Known rows, with every step that occurs
zota/tuke/dadu: [ 2.17 -0.42  2.34 -2.28 -1.11 -1.06 -2.63 -2.87  3.48  1.07 -1.81 -2.44
  1.43 -0.09 -1.27  1.17 -2.03  2.20  2.73  2.49 -1.46  0.98 -1.93  0.04
 -3.00]
vonob/vaso/gufuse: [ 0.58 -0.61 -0.44 -1.35 -0.63 -1.74 -3.43  0.49  3.50  0.92  0.66 -2.62
  2.45  0.28 -1.56  0.87  1.54 -1.90  2.94  2.87 -0.62  0.84 -1.84  3.59
  0.51]
zota/tuke/vaso: [ 1.11 -1.38  1.77 -1.90 -0.92 -2.12 -3.41 -2.48  2.98  1.65 -2.09 -3.96
  0.38  0.78 -0.57 -0.48 -1.78  1.22  2.73  1.25 -0.51 -0.17  0.11  0.04
 -1.16]
vonob/dadu: [ 0.94 -0.88  0.87 -1.75 -1.60 -0.89 -1.96 -0.11  2.71  1.89  0.12 -2.02
  1.63 -0.15 -2.58  0.79  0.52  1.08  2.85  3.35 -0.45  0.67 -1.24  3.15
 -1.21]
tuke/dadu/vonob/vaso/gufuse/seso: [ 1.10  0.72 -0.81 -2.82 -2.50  0.51 -3.06 -0.63  1.38  0.20  2.54 -0.95
  3.85  1.86 -0.09  3.11  0.20 -1.33  2.80  2.61 -0.92  0.06 -1.04  2.11
 -0.36]
vaso/gufuse/dadu/vonob: [-0.33 -0.19 -1.42 -2.36 -1.09  0.04 -2.15 -1.52  2.00 -0.77  0.85 -0.51
  4.63  1.22 -0.83  0.65  0.93 -0.76  3.29  3.70 -1.38 -0.13  1.27  4.61
 -0.11]
zota/tuke: [ 1.29 -1.41  1.37 -2.20 -0.10 -1.77 -2.28 -2.74  2.93  1.81 -1.22 -3.89
  0.70  0.57 -0.84  0.60 -0.49  1.98  1.95  1.96 -1.36  1.41 -1.65  1.66
 -1.86]
radib/tuke/zota: [-0.06 -1.88  2.20 -3.35 -0.48 -2.83 -3.76 -1.44  2.74  1.29 -2.37 -4.40
  0.68 -1.11 -4.68  0.30 -0.26  0.84  2.51  2.58 -1.07  1.53 -2.31  2.07
  0.86]
dadu/vonob/vaso/gufuse/seso/tuke/tatak: [ 0.14 -1.46 -0.17 -2.90 -0.69 -0.18 -2.24 -0.46  0.55  2.16  2.18 -2.50
  0.76  1.87  2.33  1.06  0.37 -0.59  2.82  2.14  0.88 -0.34  0.15  2.40
  0.28]
tatak/tuke/vaso/gufuse/dadu/vonob: [-2.65 -1.13  0.61 -2.87 -1.74 -1.56 -2.95 -0.46  1.10  0.07 -0.55 -1.49
  3.18  0.96  0.65 -0.64  0.19 -0.42  3.54  3.60 -1.63 -2.36  3.07  3.05
 -0.69]
gufuse/dadu: [ 0.66 -2.72  0.13 -2.38 -0.69 -0.48 -1.49 -1.46  2.20  1.42 -0.08 -2.44
  1.51 -0.45 -2.23 -0.04  0.82  0.09  3.09  2.54 -0.66  0.89 -0.67  2.38
 -0.99]
dadu/vonob/vaso/gufuse: [-0.13  0.37 -0.97 -1.76 -1.64 -1.04 -3.85  0.07  2.45 -0.33  1.40 -1.75
  3.99  1.21 -0.51  1.54  0.54 -1.77  2.81  3.35 -1.42  0.34 -0.42  4.35
  1.32]
vonob/vaso/gufuse/seso/tuke: [ 1.30 -1.14 -0.64 -1.69  0.47 -1.24 -1.49 -0.55  0.79  3.12  2.25 -2.14
  0.14  1.71  1.40  0.88  1.70 -1.63  1.33  2.03  0.41  1.09 -2.50  2.86
 -0.84]
tatak/tuke/vaso: [-1.44 -2.54  3.90 -2.12 -1.29 -2.87 -3.16 -0.20  1.22  2.55 -2.21 -4.22
 -0.16 -0.84 -1.18 -0.27 -0.81  1.38  3.27  2.25 -0.83 -1.62 -0.23  0.77
 -1.32]
seso/gufuse/vaso/vonob/dadu: [-0.49  1.20 -1.50 -1.34  2.65 -3.68 -2.37 -1.42  2.43  0.12  1.39 -0.73
  1.89  0.28  0.84  0.92  0.88 -0.77  4.82  2.59  0.83  1.62 -1.14  6.20
 -3.34]
vonob/vaso: [ 0.93 -2.28  0.35 -1.64 -1.30 -1.47 -3.01  0.14  2.56  1.80  0.27 -3.64
  1.09 -0.29 -1.86  0.99  0.36 -1.03  2.54  2.17 -0.86  1.44 -2.58  1.86
  0.33]
vonob/vaso/gufuse/seso/tuke/tatak: [ 0.64 -2.39  0.60 -2.55  0.42 -0.83 -1.80  0.04  1.63  3.30  1.51 -3.28
 -0.62  1.09  1.17  0.35  1.30 -0.42  2.99  1.53  1.70  0.10 -1.09  1.77
 -0.52]
gufuse/seso: [ 1.23 -2.20  1.09 -2.71 -0.22 -0.67 -1.52 -1.80  0.46  2.81  0.93 -4.00
  0.23  0.52 -1.61  1.85  1.21  1.29  2.20  1.02  0.04  1.07 -2.33  1.87
 -1.54]
dadu/vonob/vaso: [ 0.37 -1.40 -0.25 -1.91 -2.38 -0.80 -3.32 -0.42  1.56  0.73  1.10 -2.80
  2.46  0.74 -0.91  1.65 -0.50 -0.95  2.58  2.66 -1.60  1.11 -1.17  2.46
  1.30]
seso/gufuse: [ 0.94 -1.84  2.07 -1.78  0.82 -2.44 -2.73 -1.93  1.83  0.66 -0.38 -2.13
 -0.07  0.22 -1.49  0.12 -1.28  1.38  3.42  1.77  0.13  0.35 -2.89  3.93
 -1.49]
dadu/vonob: [ 0.25 -0.75  0.97 -2.00 -1.67 -0.58 -2.83 -1.70  1.24  0.49  0.01 -2.41
  2.62  0.50 -1.47  1.68 -0.77  0.76  2.74  2.74 -1.34  0.37 -0.67  3.15
  0.15]
tatak/tuke: [-1.31 -2.59  3.24 -2.58 -0.55 -2.46 -2.18 -0.51  1.14  2.55 -1.34 -4.17
  0.27 -0.89 -1.36  0.70  0.37  2.19  2.47  2.84 -1.82  0.16 -1.96  2.27
 -1.86]
seso/gufuse/dadu/vonob/vaso: [ 0.08 -2.70 -1.42 -2.69 -0.95 -0.82 -2.53 -1.53  1.25 -0.64  1.64 -1.14
  1.70  1.66  0.61 -0.18 -1.36 -1.44  3.48  2.29 -1.15  0.93 -0.53  3.83
  0.25]
dadu/vonob/vaso/gufuse/seso/tuke: [ 0.58 -0.39 -1.30 -1.97 -0.64 -0.55 -1.96 -1.15 -0.31  1.72  3.04 -1.42
  1.78  2.52  2.49  1.42  0.84 -1.77  1.22  2.43 -0.40  0.71 -1.22  3.49
  0.16]
radib/tuke/vaso/gufuse: [-0.77  0.14  2.21 -2.35  0.90 -3.01 -4.59 -0.37  3.56  0.02 -1.08 -2.58
  2.22 -1.12 -2.49 -1.46  0.36 -0.23  3.65  3.53  0.00 -1.04 -0.95  3.50
  0.87]
zota/tuke/vaso/vonob/dadu: [ 0.43  1.18 -0.24 -0.63 -1.05 -2.69 -3.45 -1.97  3.75  1.03 -0.96 -1.48
  1.91  1.51  0.72 -0.30 -0.06  0.64  2.91  3.10  0.20 -0.42  1.91  1.52
 -2.87]

Rows
[ 0.70 -0.75 -1.60 -2.44 -1.86 -1.04 -2.34 -1.39  0.24  1.76  1.53 -2.07
  1.16  3.29  0.94  2.43  0.35 -2.17  0.73  1.50 -0.59  0.90 -0.02  2.33
  0.84]	dadu/vonob/vaso/gufuse/seso/tuke/zota
[ 0.14  0.94  0.09 -0.16 -1.67 -2.26 -3.50 -0.44  3.08  0.95 -0.41 -0.93
  2.41  0.40 -1.13  0.34  0.58 -0.54  3.57  3.32  1.09 -1.24  1.43  2.54
 -1.83]	tuke/vaso/vonob/dadu
[ 0.38 -1.52 -1.97 -2.06 -0.72 -0.81 -2.36  0.28  3.35  0.67  1.14 -1.75
  3.06  0.47 -1.21 -0.05  2.18 -2.68  3.24  3.15 -0.80  1.04 -0.45  3.58
  0.28]	vonob/vaso/gufuse/dadu
[-2.14 -0.12  1.66 -0.98 -1.46 -3.41 -3.21  0.33  1.93  1.77 -1.12 -1.80
  1.64 -0.09  0.02 -0.02  0.96  0.79  3.22  4.04 -0.14 -1.80  1.42  2.22
 -3.00]	tatak/tuke/vaso/vonob/dadu
[ 0.40 -0.15 -1.71 -2.71 -1.35 -0.45 -2.88 -0.47  0.78  0.71  3.08 -2.48
  3.12  2.27  0.45  2.44  1.64 -1.54  2.23  1.99 -1.01  0.66 -0.75  3.63
  0.51]	dadu/vonob/vaso/gufuse/seso
[ 0.63 -0.58  3.49 -2.94 -0.12 -1.45 -3.49 -1.24  2.88  0.53 -1.20 -2.08
  1.91 -2.55 -3.45  0.16 -1.22  1.66  3.56  4.01 -1.20  0.78 -3.67  1.79
 -0.77]	radib/tuke/dadu
[ 0.17 -2.39 -1.79 -2.69 -2.64  0.20 -2.38 -0.82  1.43  0.51  1.51 -2.02
  2.91  0.81 -0.55  0.59  0.11 -1.81  2.99  2.78 -1.90  1.35  0.21  2.47
  1.03]	gufuse/dadu/vonob/vaso
[ 0.86 -0.35  0.11 -2.45  0.53 -0.90 -2.17 -1.22  1.49  1.81  1.38 -2.77
  1.90  1.18 -1.32  1.83  2.25  0.34  2.38  1.91  0.28  0.21 -1.69  3.65
 -1.37]	vaso/gufuse/seso
[-0.42  0.52 -1.12 -0.95  2.00 -3.21 -2.53 -1.80  2.13  0.82  0.36 -2.64
  2.65 -0.94 -0.49  2.03  1.80 -1.46  4.11  2.20  0.15  2.16 -1.16  3.97
 -1.98]	gufuse/vaso/vonob
[-1.50 -0.09 -0.03 -3.29 -0.41 -1.46 -3.97 -1.15  2.40 -1.52  0.16 -1.06
  4.14  0.07 -0.95 -1.87 -0.04 -1.26  3.81  4.16 -0.88 -1.15  1.64  4.11
  1.54]	radib/tuke/vaso/gufuse/dadu/vonob
[ 1.48 -2.41  2.15 -1.61 -0.31 -1.25 -1.58 -1.96 -0.32  3.74  0.24 -2.89
 -1.61  0.89  0.57  0.04 -0.84  0.09  1.87  0.74  1.46 -0.64 -1.09  0.37
 -1.31]	gufuse/seso/tuke/vaso
[ 0.41  0.61  0.48  0.64 -0.76 -2.47 -2.54 -0.87  2.07  2.03 -0.55  0.18
  0.98  0.67  1.06 -0.55 -0.18 -0.64  2.48  3.59  1.56 -1.14  1.06  2.50
 -2.24]	seso/tuke/vaso/vonob/dadu
[ 0.72 -3.06  3.25 -1.74  0.05 -0.97 -1.66 -1.10  2.04  3.26 -1.64 -3.23
 -1.33 -0.98 -0.69 -0.43 -1.33  2.04  3.44  2.32  1.17 -0.17 -1.10  1.21
 -0.91]	seso/tuke/tatak
[ 1.18 -0.08  0.44 -2.67  0.22 -1.86 -3.01 -2.60  2.34  1.68  0.06 -3.45
  1.13  2.46  0.89  0.50  0.58  0.72  2.42  0.74  0.32 -0.57  0.53  1.22
 -2.04]	zota/tuke/vaso/gufuse/seso
[ 0.39  0.33  0.55 -0.48 -0.04 -3.20 -3.85 -3.14  3.09  0.69 -1.91 -2.78
  1.51  1.26  0.76  0.00 -0.39  0.29  2.62  1.98  0.29 -0.47  1.14  0.85
 -2.49]	zota/tuke/vaso/vonob
[-0.65  0.33 -0.57 -1.12  3.61 -4.26 -2.97 -2.65  1.82 -0.16  0.44 -1.77
  1.39 -0.11  0.79  1.16  0.38 -0.96  4.65  1.57  0.88  1.60 -1.93  5.34
 -2.73]	seso/gufuse/vaso/vonob
[ 0.80  0.06 -0.14 -0.48 -0.45 -1.69 -1.65 -1.42  0.24  3.12  1.28 -0.50
  0.20  1.71  1.93  0.29  0.90 -0.36  1.95  2.38  2.11 -0.84  0.66  1.76
 -3.07]	gufuse/seso/tuke/vaso/vonob/dadu
[ 1.39 -2.40  1.93 -1.35 -1.08 -1.94 -1.93 -1.94  1.55  2.75 -2.22 -2.84
 -0.82  0.35 -2.34  1.01 -1.25  0.29  1.41  1.61  0.01  0.96 -1.23  1.11
 -0.57]	seso/tuke/zota
[ 2.03 -1.13  0.48 -2.35 -2.44  0.59 -1.62 -1.67 -0.68  2.21  2.24 -0.88
  0.80  1.36  1.61  2.26 -1.76 -0.73  1.48  2.11 -0.64  0.92 -2.15  0.39
 -0.97]	gufuse/seso/tuke/dadu/vonob/vaso
[ 0.61 -1.86  1.78 -2.64  1.09 -0.62 -1.26 -1.11  1.13  3.23  0.56 -2.86
 -0.63  0.63  0.54  0.42  1.07  1.35  3.12  1.71  2.00 -0.69 -0.67  2.42
 -1.56]	vaso/gufuse/seso/tuke/tatak
[-1.34  0.44  1.48 -2.81 -2.61 -1.32 -3.65  0.49  1.94 -0.04  0.31 -1.23
  3.86  0.28  0.16  1.98 -0.58 -0.46  3.08  4.47 -2.79 -0.81 -0.73  2.37
 -0.84]	tatak/tuke/dadu/vonob/vaso/gufuse
[ 1.31  1.05  0.32 -1.06 -1.89 -0.32 -2.99 -0.65  2.05  0.05  0.98  0.84
  3.24  0.84  1.02  1.42 -1.65 -1.90  2.35  4.08 -1.01  0.01 -1.04  2.63
 -0.13]	seso/tuke/dadu/vonob/vaso/gufuse
[ 0.74 -2.29  2.52 -3.02 -0.14 -1.41 -2.65 -2.24  3.69  2.16 -2.39 -4.95
 -0.18 -0.09 -1.08 -0.06 -1.08  3.21  3.70  1.63 -0.13  0.47 -0.24  0.44
 -1.44]	zota/tuke/tatak
[ 0.14 -0.32  1.54 -3.32 -2.07 -0.97 -4.31 -0.42  2.28 -0.50  0.49 -1.94
  3.22 -1.28 -1.82  0.78 -1.88 -0.39  3.12  4.20 -2.33  1.05 -2.77  1.73
  1.21]	radib/tuke/dadu/vonob/vaso
[ 0.67 -0.47  0.77 -2.10 -0.25 -1.35 -3.03 -0.90  1.64  1.80  0.71 -2.95
  1.65  1.32 -1.02  0.84  1.10 -0.55  3.13  1.13  1.12 -1.30  0.14  2.22
 -0.78]	tuke/vaso/gufuse/seso
[-2.11 -0.82  2.51 -0.96 -0.38 -3.81 -3.66 -0.85  1.28  1.56 -2.06 -3.06
  1.13 -0.38  0.10  0.35  0.51  0.70  3.29  3.02 -0.14 -1.89  0.73  1.57
 -2.43]	tatak/tuke/vaso/vonob
[ 1.64 -0.04  0.45 -2.65 -2.93 -0.54 -3.57 -2.17  2.81  0.16 -0.13 -1.98
  2.66  1.14  0.43  1.77 -2.58  0.25  2.30  2.85 -2.55  1.19 -0.90  0.17
 -0.79]	zota/tuke/dadu/vonob/vaso
[ 2.15 -0.18  0.38 -1.92 -0.55 -0.47 -1.84 -0.71  1.26  2.41  1.86 -0.72
  0.93  1.09  0.91  1.58  0.27 -1.53  2.00  2.42  0.47  0.62 -2.81  1.37
 -1.83]	vonob/vaso/gufuse/seso/tuke/dadu
[ 2.07  0.21  1.58 -1.98  0.23 -0.22 -1.21 -2.03  0.90  2.31  0.97 -0.10
  1.00  0.79  0.29  1.55 -0.01  0.35  1.99  2.38  0.53 -0.22 -2.42  1.94
 -3.02]	vaso/gufuse/seso/tuke/dadu
[ 0.76 -0.72  0.75 -0.32  0.51 -2.17 -2.14 -2.60 -0.35  2.82  0.34 -1.76
 -0.33  1.35  1.85  0.55  0.54 -0.54  1.85  1.32  2.18 -0.92 -0.05  1.19
 -2.43]	gufuse/seso/tuke/vaso/vonob
[ 0.05  0.06 -1.19 -2.44 -1.37 -0.76 -3.18 -2.76  2.95 -0.85 -0.55 -1.33
  3.66  2.62  1.19 -0.82 -0.76 -0.66  3.21  2.58 -1.22 -0.96  3.49  2.33
 -0.56]	zota/tuke/vaso/gufuse/dadu/vonob
